What can hang from each mark
deket: gune kamut
pusus: deket
gune: ludiv makof verok vige
makof: gune
febin: ludiv verok vige
verok: febin
ludiv: febin gune
vige: febin gune
kamut: deket
gigatat: pusus

Each row was made from one small tree. The marks that hang from a mark follow it in brackets, in alphabetical order. Every link used is in the known rows. Write each row's tree.
Known rows
pusus[deket[kamut]]: [-24.8 -23.7   3.2  23.9  31.5 -51.7   9.4  25.8  10.8   2.9  15.5 -25.1
  23.5 -17.8 -30.7  18.9 -12.6   9.0  11.5  -3.8 -37.1 -27.7  11.9   2.0
  -4.9 -23.0  -9.0  30.5  44.5]
vige[febin[ludiv verok]]: [ -6.7 -20.2 -22.1  13.7  30.5   0.2  -3.5  25.1 -25.2  15.1   8.9  19.9
 -18.9   9.1 -45.2 -15.1   5.0 -25.5 -20.7   0.1   9.2 -46.7  18.5  28.6
 -26.1 -26.7  -5.0  -7.0  16.6]
kamut[deket[gune[makof verok]]]: [ -5.4 -44.7   4.0  18.5  18.2 -44.8 -20.0  -0.6  -9.9  -1.0  -2.0  -9.2
  -4.9   2.7 -57.6  19.0 -15.5  20.3 -10.3 -28.6   7.8  16.9   4.6  17.1
   7.3  11.9  13.0   3.3  -3.4]
ludiv[febin[verok vige] gune[makof]]: [-16.3 -12.1  20.6  -3.2  22.2  15.7  -4.7  17.1 -18.4   3.8 -16.5  28.3
  17.4  13.4 -40.8  -8.7  24.1  -7.5   1.8  -5.3  27.8  -7.2  -4.4   2.9
 -35.8 -16.8 -25.7   5.0 -22.8]
makof[gune[ludiv[febin] verok vige]]: [-18.6 -26.5  11.7  -9.0  23.4  -5.5  -6.9 -40.8  12.1  -4.1 -33.7  23.8
 -10.9  13.6  -1.9  22.7  17.2   9.3 -28.9 -17.0  22.2 -22.9 -16.8 -13.7
  -7.2   7.3 -21.6  28.4 -44.5]
ludiv[gune[makof]]: [ -0.5 -18.6  16.1  16.8  36.1 -42.9  -9.0   2.1 -17.4 -18.3 -10.9   8.5
  14.7   9.9 -49.2  13.5  16.4   1.1   3.7 -27.4   7.9  11.4 -12.2  -5.7
  -4.5 -26.9 -10.2  19.1 -14.7]
gigatat[pusus[deket[gune kamut]]]: [ -8.8 -39.9   8.3  30.9  26.0 -48.7   9.0  28.8  25.2  -6.2  24.2 -11.0
  25.1  -8.0 -29.4  20.8  -9.3   4.5  27.5  -6.4 -31.3 -18.4  33.8  13.8
  -4.8 -20.5  -2.0  35.0  68.6]
gune[makof]: [  4.9 -30.2   1.8   2.5  27.7 -37.6 -17.9   5.3 -18.5 -15.8  -3.1  -9.5
  -3.7  13.7 -57.0  19.7   8.9  -8.5   3.7 -15.9 -14.1   8.3  -1.7  -4.5
 -10.3 -24.4   5.9  26.7  -1.8]
ludiv[febin[vige] gune[makof]]: [ -7.1  -7.6  30.6   3.8  18.1  -8.3  -4.8   6.6 -22.4  -6.4 -12.1  24.5
  25.0  10.2 -42.5  -3.0  21.0   2.3   2.4 -15.9  24.4  -0.2  -9.9  -5.5
 -28.9 -18.7 -22.8  18.3 -26.9]
deket[gune[ludiv[febin[verok]] makof vige] kamut]: [-29.1 -28.4  47.9   8.8 -22.2 -16.0  -8.6 -19.9   4.9 -16.8 -57.1   7.2
 -12.0 -35.4 -33.8  23.9   8.0   6.8  -0.2 -34.4  -8.1 -16.4  -3.6  10.7
 -39.3  58.4 -24.9  18.6  -8.3]
kamut[deket[gune[ludiv[febin[vige]] makof]]]: [ -5.6 -31.5  15.2  14.1   5.6 -29.5 -17.5  -0.5 -14.0  -2.5  -4.6  11.8
  -2.9   4.0 -45.4   8.4  -6.3  23.9 -21.3 -22.6  -1.3   4.8  14.8  23.9
 -12.3  16.0   2.4   5.0  -8.4]
gigatat[pusus[deket[gune[makof vige] kamut]]]: [-12.4 -39.8  22.9  25.5  13.7 -39.3   1.7  12.2  24.3 -10.2   7.0  -3.3
  10.2  -7.4 -38.5  28.8   2.4   6.7  21.0 -12.4 -25.7 -19.7  18.8   6.6
  -9.4  -3.5  -0.4  39.0  50.1]
kamut[deket[gune[makof verok[febin] vige]]]: [ -5.6 -34.7   8.8  23.1  -2.2 -29.6 -30.1 -18.4  -2.6   1.1 -11.3  -3.1
  -9.0   2.2 -60.2  14.9 -12.7  27.0 -12.6 -37.4  11.4   9.9  -4.6   8.8
   1.8  23.1  13.5   1.6 -12.3]
kamut[deket[gune[makof verok[febin[vige]]]]]: [ -6.3 -38.7   3.6  23.9   4.6 -24.7 -28.1   4.1 -10.1   3.5  -1.3  -7.3
   3.3   7.1 -56.7  10.0 -16.1  19.4  -7.3 -24.9   8.6   9.7   6.0  14.9
  -1.0  14.0   8.5   3.5   1.3]
gigatat[pusus]: [ 21.0 -36.3 -16.3  10.0  45.2 -35.2   0.0  21.5   5.5 -13.0  30.7  -4.5
   6.2  18.2 -40.6  11.3  14.6 -13.8  17.0  -6.3 -18.1   0.4  27.8   8.9
  -4.1 -49.5  15.8  20.0  39.0]
deket[gune[ludiv makof vige] kamut]: [-19.4 -29.9  46.8  17.9 -14.7 -42.2  -6.4 -22.2   5.9 -30.6 -54.0   1.1
 -13.8 -40.7 -39.2  32.9   6.7   7.1   0.8 -38.2 -16.3 -13.5  -7.9   7.0
 -21.4  55.6 -16.9  27.3  -0.2]
gigatat[pusus[deket[gune[makof verok]]]]: [ -8.1 -43.9   9.3  19.3  22.0 -34.4 -14.3  10.7  18.8  -3.2  13.5  -3.2
   8.4  15.0 -29.1  34.8   3.5  -0.2  16.7 -14.8 -15.1  -6.5  17.6   5.5
  10.4 -20.9   7.7  41.4  39.8]
febin[ludiv verok vige[gune[makof]]]: [ -9.8 -36.0  -5.3  -8.3  25.9  36.3   5.3  47.4 -20.9  -0.5 -12.4  40.2
 -22.2   0.2 -44.0 -12.0  28.5 -40.4 -22.2  12.0  28.7 -47.4  15.1  26.9
 -16.9 -28.0 -16.4 -11.2  14.6]
vige[febin[ludiv] gune]: [ 13.0 -26.4  -5.2  32.3  18.3 -23.4   5.5  16.5 -36.7   8.5   4.8  34.5
 -19.5   0.6 -46.7  -7.9  -1.9 -22.1 -46.8 -30.5   9.6 -60.3  -2.8  25.6
  -2.1 -44.7  -8.0  -8.4   4.8]
verok[febin]: [ 10.9 -12.6 -19.9  27.2  13.9 -26.4 -22.9   6.6  -6.7  -4.9  16.8 -16.6
  22.2  15.0 -42.4  -3.0 -10.8   0.1  14.0 -19.8 -24.0   0.3  11.2  -2.6
 -13.8 -39.7   2.3  18.7  22.5]
gigatat[pusus[deket[gune[verok vige] kamut]]]: [-14.8 -39.1  17.2  24.0  18.3 -36.1   5.6   9.8  32.5  -3.9   5.9  -6.8
   9.6 -15.1 -25.8  31.7   2.7   3.6  20.6 -14.4 -16.4 -22.5  15.8   7.2
   2.8  -1.4   1.0  32.8  50.6]
gune[makof verok[febin[ludiv]] vige]: [-12.8 -22.3  19.6   2.7 -10.2  14.1 -45.9 -29.2  -8.4  -7.4 -38.5   0.2
 -27.6  11.7 -43.4  26.6  31.9  -9.0  -5.8 -35.1  25.0  -7.4 -26.2 -10.9
 -13.9  15.5   4.9  20.9 -32.8]

Write each row's tree
[ -5.5 -29.2  19.4 -11.1  12.0 -11.6 -26.4 -31.4  -3.5 -11.7 -38.0  -2.4
 -34.0   1.0 -51.0  39.2  33.4  -9.6  -9.4 -33.4  15.6  -0.8 -35.9 -18.2
   3.8  13.6  10.8  23.6 -38.9] : gune[makof verok vige]
[-13.4 -34.3  20.9  -3.2  12.2 -18.8 -44.2 -27.4 -13.0 -12.4 -43.2 -10.4
 -33.7  16.8 -19.6  55.6  36.9 -14.6 -19.8 -42.0  -6.7   6.2 -24.8  -2.9
   4.5  11.5   8.0  30.2 -42.0] : gune[ludiv makof verok]
[-10.0 -16.6   1.3  11.0   3.3   4.6 -38.1 -15.5  -0.2  -3.0 -25.1  -6.4
 -11.1  11.1  -7.1  28.7  27.4 -12.3 -10.6 -32.9  -7.7 -13.0 -11.1  -0.7
   1.7  -0.4   1.5  22.5 -15.3] : gune[ludiv verok[febin[vige]]]
[ -1.5  -5.9  -5.3  34.2  17.2 -13.3 -20.5  12.8 -12.7  -6.7   6.1   6.7
  26.9  12.6 -33.3 -13.4   5.5  -0.2  11.4 -19.4   9.8  -6.5  13.5   7.5
 -19.3 -35.1 -13.8   9.4  15.0] : verok[febin[ludiv[gune]]]
[ -3.4 -25.2   1.8  -9.1  15.6  19.0   1.1  24.4 -18.5   9.4  -3.6  23.4
  -0.9   7.1 -42.3  -7.9  10.5 -18.5 -13.4  -4.0   7.3 -27.8   3.1   9.2
 -25.9 -32.2 -14.2  -1.1  -4.4] : ludiv[febin[verok vige[gune[makof]]]]
[-13.4 -14.2  24.6 -14.7  -3.3  11.9 -30.3 -35.1  -7.1  -6.0 -43.2  24.1
 -38.6   9.9 -30.7  23.9  42.6  -2.9 -25.8 -31.3  -4.2 -12.2 -17.6  -0.2
 -29.5  14.3  -1.1  17.1 -46.8] : gune[ludiv[febin[verok]] makof vige]
[-38.4 -19.5  17.0  30.5   3.5 -25.3  13.6  14.2  15.0   9.0  -8.1   9.9
   3.3 -36.1 -35.0   5.9 -15.8   7.7  -1.1  -6.3  -8.4 -57.5  14.8  17.7
 -16.0  16.6 -22.9  18.1  45.9] : pusus[deket[gune[vige[febin[ludiv verok]]] kamut]]
[-19.3 -39.1  20.1  21.8   9.2 -50.2   7.5   7.9   7.8 -15.9 -26.4 -26.0
  16.1 -42.6 -35.4  24.5 -17.9  -0.5  24.1 -25.7  -2.9  -5.1   3.7   7.9
  -6.2  31.3 -16.6  18.2  27.4] : deket[gune[verok] kamut]
[-27.2 -25.7  13.3  33.7  15.0 -60.7  13.2  20.4  16.8  -3.7   5.9 -16.6
  31.1 -32.5 -31.5  17.4 -28.8  16.0  19.9  -9.0 -31.3 -24.3  18.9   7.2
  -2.2  -1.2 -17.9  35.0  55.3] : pusus[deket[gune kamut]]
[ -7.4 -35.0  -7.3  29.9  12.6 -30.2 -20.5   8.3  -6.1   4.8   7.8  -4.7
   7.1   0.2 -44.4   0.8 -20.3  21.3  -6.9 -23.5  16.7   6.7  20.1  25.1
   1.6   5.7   7.0  -6.7  13.3] : kamut[deket[gune[verok[febin[ludiv]]]]]
[ -4.7 -27.7  19.8  14.5  -0.7 -34.3 -20.0 -22.6  -6.1  -4.9 -14.4  16.1
 -15.1  -1.4 -48.8  12.6  -2.4  32.3 -27.1 -35.6   1.5   6.4   3.6  19.1
  -9.5  24.2   6.8   3.6 -21.8] : kamut[deket[gune[ludiv[febin] makof vige]]]
[  4.7 -34.3   4.6  14.3  17.8 -28.6 -11.4 -10.6  -9.6  -5.1 -26.3  11.1
 -23.1  -4.9 -16.2  35.3  18.3 -16.1 -37.7 -50.0  -4.7 -21.9 -22.8   5.9
  29.1 -26.0   1.1   4.7 -22.2] : vige[gune[ludiv verok]]
[-10.6 -40.7   4.2  26.4   4.8 -26.3 -32.7   1.5 -13.9   2.7  -2.3  -6.0
   0.6   9.4 -51.8   9.8 -15.9  19.8  -8.6 -29.2  16.4  11.4  11.3  23.2
  -4.2  14.5   7.4  -0.1   0.9] : kamut[deket[gune[makof verok[febin[ludiv]]]]]
[-11.2 -18.1  21.0  20.9  13.6  -9.6 -30.6  -4.5 -13.7  -8.0 -25.6   2.4
  13.8  16.1 -39.4  18.9  22.0  -4.1   5.8 -34.1  21.4   5.0 -25.5 -11.9
  -4.8  -9.2 -11.5  20.3 -26.7] : ludiv[gune[makof verok[febin[vige]]]]
[-15.5  -7.9  25.8  -1.7  15.0   5.0  -9.6 -13.1  -9.1   1.2 -27.9  30.7
   2.2   7.0 -45.9  -1.0  28.7   5.0  -4.6 -25.0  29.5  -2.8 -18.8  -5.2
 -31.3  -7.6 -19.8   3.5 -40.6] : ludiv[febin[verok] gune[makof vige]]
[-11.2 -24.9  -7.2   4.2  30.9  -7.5   1.1 -23.5   4.0   0.2 -19.9  38.2
 -23.0  16.4 -21.8   4.4   8.4   1.1 -42.3  -5.3   4.8 -49.3  -4.2   0.2
 -15.6  -6.4 -20.9  18.7 -20.8] : makof[gune[ludiv vige[febin[verok]]]]
[  3.7 -27.7   3.8   2.3  21.3  -6.3   1.7   8.3  -7.8  -7.7 -19.3  20.5
 -19.1 -10.2 -22.8  20.3  25.8 -23.5 -30.6 -23.3   3.5 -33.7 -14.2   6.7
  18.6 -21.4  -4.4   7.0  -8.2] : febin[vige[gune[ludiv verok]]]
[-12.0 -45.9  18.2  29.0  20.1 -45.9  -1.0  23.4  18.6  -7.5  16.2 -10.4
  19.4   0.1 -36.5  29.5  -5.3   3.8  25.3 -10.2 -30.8 -14.2  26.9  10.3
 -10.0 -13.2  -0.5  39.5  58.1] : gigatat[pusus[deket[gune[makof] kamut]]]
[ -6.1 -14.5 -11.3 -14.2  26.8  16.8   6.5  27.5  -8.1   9.5   8.6  11.9
  10.9   3.9 -36.1 -16.2  10.6 -16.1   5.1  11.8   4.8 -18.0  18.4   9.5
 -31.4 -28.0 -10.9   3.2   9.8] : ludiv[febin[verok vige]]
[ -8.9 -12.6  27.6  19.4   5.8 -12.9 -32.4 -31.0  -4.6  -9.6 -38.7   9.5
  -1.4   8.7 -43.0  23.8  28.3   5.2  -2.1 -48.3  26.3   4.8 -38.9 -19.6
  -1.0   1.7  -7.4  18.9 -42.5] : ludiv[gune[makof verok[febin] vige]]
[ -9.7 -17.3  29.7   7.5  22.3 -23.8 -16.0 -26.9  -5.1 -15.5 -40.0  14.2
  -9.9  -1.4 -44.4  29.6  35.8   1.2  -6.1 -40.3  32.0   4.9 -39.7 -17.2
   6.8   2.2  -5.1  16.4 -44.6] : ludiv[gune[makof verok vige]]
[-25.4 -29.1  40.7  23.0 -19.3 -23.3  -9.8 -19.9  -2.2 -13.6 -56.6  10.8
 -28.4 -33.1 -45.2  25.0   4.2  -0.8 -15.2 -39.0 -12.7 -35.8  -9.3  16.1
 -32.8  59.3 -18.6  16.9  -4.5] : deket[gune[ludiv makof vige[febin[verok]]] kamut]
[-15.0 -25.8  20.0   7.0  -8.6  11.0 -58.4 -23.7 -12.5  -7.0 -42.4  -7.6
 -22.5  24.9 -18.8  41.7  34.6 -14.0 -14.6 -39.1  -7.0  -4.8 -22.6  -5.9
  -7.6  13.0   3.3  33.2 -36.0] : gune[ludiv makof verok[febin[vige]]]
[ -4.6  -6.8  16.3  20.7  24.8 -25.8  -1.8 -24.4  -5.8   0.1 -25.7  22.8
  -9.2  -7.5 -40.7  14.1  24.4  -1.0 -19.9 -41.4  32.2 -22.0 -34.9  -6.9
   8.8  -4.6  -7.6   4.8 -34.8] : ludiv[gune[verok vige[febin]]]
[-19.7 -24.5  19.5  25.2  -2.8 -22.9  17.1   7.1   2.7  -6.9 -27.4  12.7
  -7.0 -46.8 -49.7  -3.6 -10.3  -4.5   1.4 -16.1   8.1 -44.7  11.3  23.5
 -32.0  38.8 -22.9   0.7  29.7] : deket[gune[vige[febin[ludiv verok]]] kamut]
[-12.9 -36.9  19.3  10.5   2.6 -20.4 -25.4  -8.3 -11.1   2.4 -15.4   6.1
 -10.2   4.6 -37.6  21.3  -0.6  20.0 -23.3 -30.4  12.1   6.8   2.9  22.2
  -3.8  27.4   5.1   4.1 -21.2] : kamut[deket[gune[ludiv[febin[vige]] makof verok]]]
[-11.6 -25.6  23.2  -0.4   0.9   4.5 -30.3 -29.8 -21.3   1.3 -39.2  16.3
 -49.5   6.9 -52.3  27.8  33.9 -18.4 -30.9 -34.5  33.7 -32.2 -34.2  -1.9
 -11.6  20.7   6.9  15.7 -43.5] : gune[makof verok vige[febin[ludiv]]]
[-28.2 -21.9  11.9  23.0   9.5 -43.6 -11.3  -8.9  17.3   0.0 -10.4   0.0
   6.1 -12.4  -8.0  36.3  -6.4  11.1  -3.2 -24.8 -19.4 -17.4   3.4   3.9
  25.1  -0.3  -7.3  40.1  20.6] : pusus[deket[gune[ludiv verok]]]
